Each row was made from one small tree. The marks that hang from a mark follow it in brackets, in alphabetical order. Every link used is in the known rows. Write each row's tree.
In the rows, zero is written as 128.
Known rows:
nonam{lumok{gusize{figek fofol{difu}}}}: [101 132 146 147 152  84 157 143 170 131 162 150 119 137 114 155  76 119
 103 106 139  93 179 106]
gusize{lumok{nonam}}: [108 117 101 123 128 153 107 118  61 164 117  95 144 124 146 137 176 124
 125 151 149 145  95 162]
fofol{difu{gusize{lumok{nonam}}}}: [142 116  97 112 125 127 150 130  61 126 127 142 111 169 119 133 126  91
 126 115 162 145 139 126]
lumok{gusize{difu{fofol}} nonam}: [ 84 141 139 141 138 146 130 140 143 158 164 186 130 118 140  96 182 141
  54 167 102 173 100 184]
figek{gusize{fofol{difu}} lumok{nonam}}: [196 141 134 134  90 110 143 145  61  90 109 149 141 148 111 121  38  99
 199 151 134  89 152 144]
lumok{gusize{figek fofol} nonam}: [ 77 136 146 146 163 154 166 138 194 106 132 124 107 128 121 129 128 119
  71 120 120 111 119  98]
tava{lumok{gusize{difu} nonam}}: [126 160 138 102 115 150 130 122 190 165 158 143 161 117 129  97 184 167
  81 117 113 153  56 141]
lumok{gusize{figek fofol{difu}} nonam}: [ 85 130 162 149 162 123 193 146 162  85 153 139 106 153 105 133 106  90
 110 112 132 101 138  96]
lumok{gusize nonam}: [ 69 132 118 127 127 151 148 144 181 171 154 146 141 124 166 120 172 132
  36 131 118 141  86 125]
figek{gusize{lumok{nonam}}}: [134 134  85 108 113 152 117 129  85 120 100  85 158 139 142 141 140 130
 128 164 137 116  87 150]
fofol{difu{gusize{figek{lumok{nonam}}}}}: [149 102 123 117  97 100 187 123 119  98  90 165  89 186 117 130  72  92
 133  68 159 147 166  98]
figek{gusize{fofol lumok}}: [178 139  91 116 119 143  86 120 104 105 104  56 155 109 126 143  83 124
 182 183 124  81 134 140]
tava{lumok{gusize nonam}}: [ 89 147 123 103  95 168 140 127 229 179 140 128 170 106 152 108 174 167
  62 108 122 146  71 113]
gusize{difu lumok}: [157 128 106 107 139 117  66 105  57 164 123  84 144 116 136 136 174 134
 177 169 129 151 104 192]
difu{fofol{gusize}}: [109 117 113 139  96 115  64 122 130 145 138 125 137  97 144 122 136 134
 106 137 114 206 158 129]
fofol{difu gusize{figek lumok}}: [130  95 128 109 139  76  99 103  88  75 127  69 119 139 115 179 123  91
 192  88 163 158 157  88]
difu{fofol gusize}: [122 116  79 131  83 140 111 126 176 169 108 151 112 131 157 104 111 141
  59 142 108 184 170 136]
lumok{gusize}: [ 92 123  95 123 105 132 114 134 212 178 145 127 144 108 168 125 150 143
  44 140 112 131 109 115]
tava{lumok{gusize{fofol}}}: [132 147 126 121 109 157 108 122 248 166 141 106 162  81 144 107 123 157
 117 119 107 110 118 107]
rufab{lumok{gusize{figek}}}: [ 75 100 118 140 135 111 141 137 211 146 113 133 121 126 156 158 174 157
  80 108 123  96 142  70]
figek{lumok{gusize{fofol}}}: [137 118 122 135 110 135 119 131 172 147 133 145 139  82 159 113  83 123
 136 127 114  89 148 137]
tava{lumok}: [145 140 104 100  71 132  95 111 211 201  99  77 174 108 154 115 145 180
 131 136 124 166 108 124]
rufab{lumok{gusize nonam}}: [ 75 119 127 151 130 141 135 162 149 170 145 171 137 127 156 134 196 151
  51 123 123 107 105  97]
figek{gusize{difu fofol lumok}}: [209 154 111 116 143 128  81 119  59  94 116  84 148 121 112 137  93 127
 209 193 113  95 116 175]

Write each row's tree:
[166 129  95 111  68 138 131 135 121 136  80 136 151 138 152 125  86 140
 142 142 126 129 110 155] | figek{gusize lumok{nonam}}
[126 105 101 109 144 122 184 113  96  87 111 114  92 186 109 151 120  89
 131  90 167 144 147  93] | fofol{difu{gusize{figek lumok{nonam}}}}
[ 96 143 155 124 137 170 169 122 250 121 128 105 137 115 119 118 125 148
 107  78 120 115 107  85] | tava{lumok{gusize{figek fofol} nonam}}
[ 98 126 132 141 152 136 144 122 228 105 130 103 116 113 137 136 106 126
  94 124 108  95 138  96] | lumok{gusize{figek fofol}}
[141 135 152 134 195 137 126 103  46  90 119  83 104 134  85 137 140 113
 190 153 140 126 113 173] | gusize{difu figek fofol lumok{nonam}}
[205 141 112 113  90 114 126 127  72 121  91 151 146 146 134 110 103 140
 159 150 113 135  98 182] | figek{gusize{difu} lumok{nonam}}
[120 136 135 146 126 110 136 146 165 136 180 141 138 126 133 126  96 107
 121 155 124  99 154 108] | lumok{gusize{fofol{difu}}}
[112 148 148  98 134 141 169 112 237 130 129 124 142 128 119 115 173 169
  95  85 118 158  65 119] | tava{lumok{gusize{difu figek} nonam}}
[130 127 134 137 138 102 106 140 131 173 148 167 131 120 149 134 187 165
 101 154 107 116 123 128] | rufab{lumok{gusize{difu}}}
[158 116 155 110 136  90 115 102  65  83 113 137 103 135 111 130 124 122
 165  75 129 180 122 135] | fofol{gusize{difu figek{lumok{nonam}}}}
[ 92  95 110 118 135 124  77  95 129  92 115  74 119  98 127 158 143 118
 157 109 141 181 161 124] | difu{fofol{gusize{figek lumok}}}
[116 134 125 135 143 153  94 122  43 155 136 135 129 115 122 114 190 124
 155 180 135 180 106 220] | gusize{difu{fofol} lumok{nonam}}
[147 116 158 140 132 103 160 130  89 101 110 132 109 154 101 133  63  91
 209 113 151 109 172 126] | gusize{figek{lumok{nonam}} fofol{difu}}
[155 111 123 124 129 134 171 114 138  90  82 142  75 149 116 111  57 112
 133  83 131 121 174 107] | difu{gusize{figek{lumok{nonam}} fofol}}
[103  99 143 130 110 121 121 114 121  97  99 144 108 112 126 129 110 120
 144  78 137 188 158 133] | difu{fofol{gusize{figek{lumok{nonam}}}}}
[ 94 124 158 130 169 117 166 139 128 119 139 168 108 146 121 139 189 163
  75 112 120 115 104 103] | rufab{lumok{gusize{difu figek} nonam}}
[107 158 143 123 121 177 139 131 199 161 147 129 159 100 130 103 136 155
  99 111 111 116  94 110] | tava{lumok{gusize{fofol} nonam}}
[139 100 150 113 114  78 144 118  82  79 119 149 110 154 112 150  92  94
 175  60 162 163 160  85] | fofol{difu gusize{figek{lumok{nonam}}}}
[178 137 134 127 158 128  65 108  43 135 134  81 134 103 116 128 135 124
 198 185 129 123 129 184] | gusize{difu fofol lumok}
[152 142 158 132 141 141 129 135  92 125 157 187 118 109 126  97 111 112
 145 131 117 100 109 177] | figek{lumok{gusize{difu fofol} nonam}}
[127 145 165 165 171 134 126 160  69 127 166 185 113 120 119 116 167 150
 105 159 105  90 122 132] | rufab{lumok{gusize{difu fofol} nonam}}
[105 133 164 172 150 116 160 176  77 135 173 189 127 140 121 132 148 116
 128 142 130  76 158  91] | rufab{lumok{gusize{fofol{difu}} nonam}}
[166 149 119 135 129 135 129 146  31  83 130  97 146 153  95 146  85  86
 195 175 146  90 132 140] | figek{gusize{fofol{difu} lumok{nonam}}}
[168 109 147 141 114  81 145 120 114 112 103 105 109 138 118 141  39 104
 222 117 144 104 192 121] | gusize{figek{lumok} fofol{difu}}
[138 129 104 132 149 166 118 124  57 112 119 113 103 138 119 121 110 102
 121 124 136 123 139 134] | difu{gusize{fofol lumok{nonam}}}
[142 137 149 155 158 113 104 147 106 143 160 168 118 110 126 125 154 153
 140 160 101  84 145 129] | rufab{lumok{gusize{difu fofol}}}
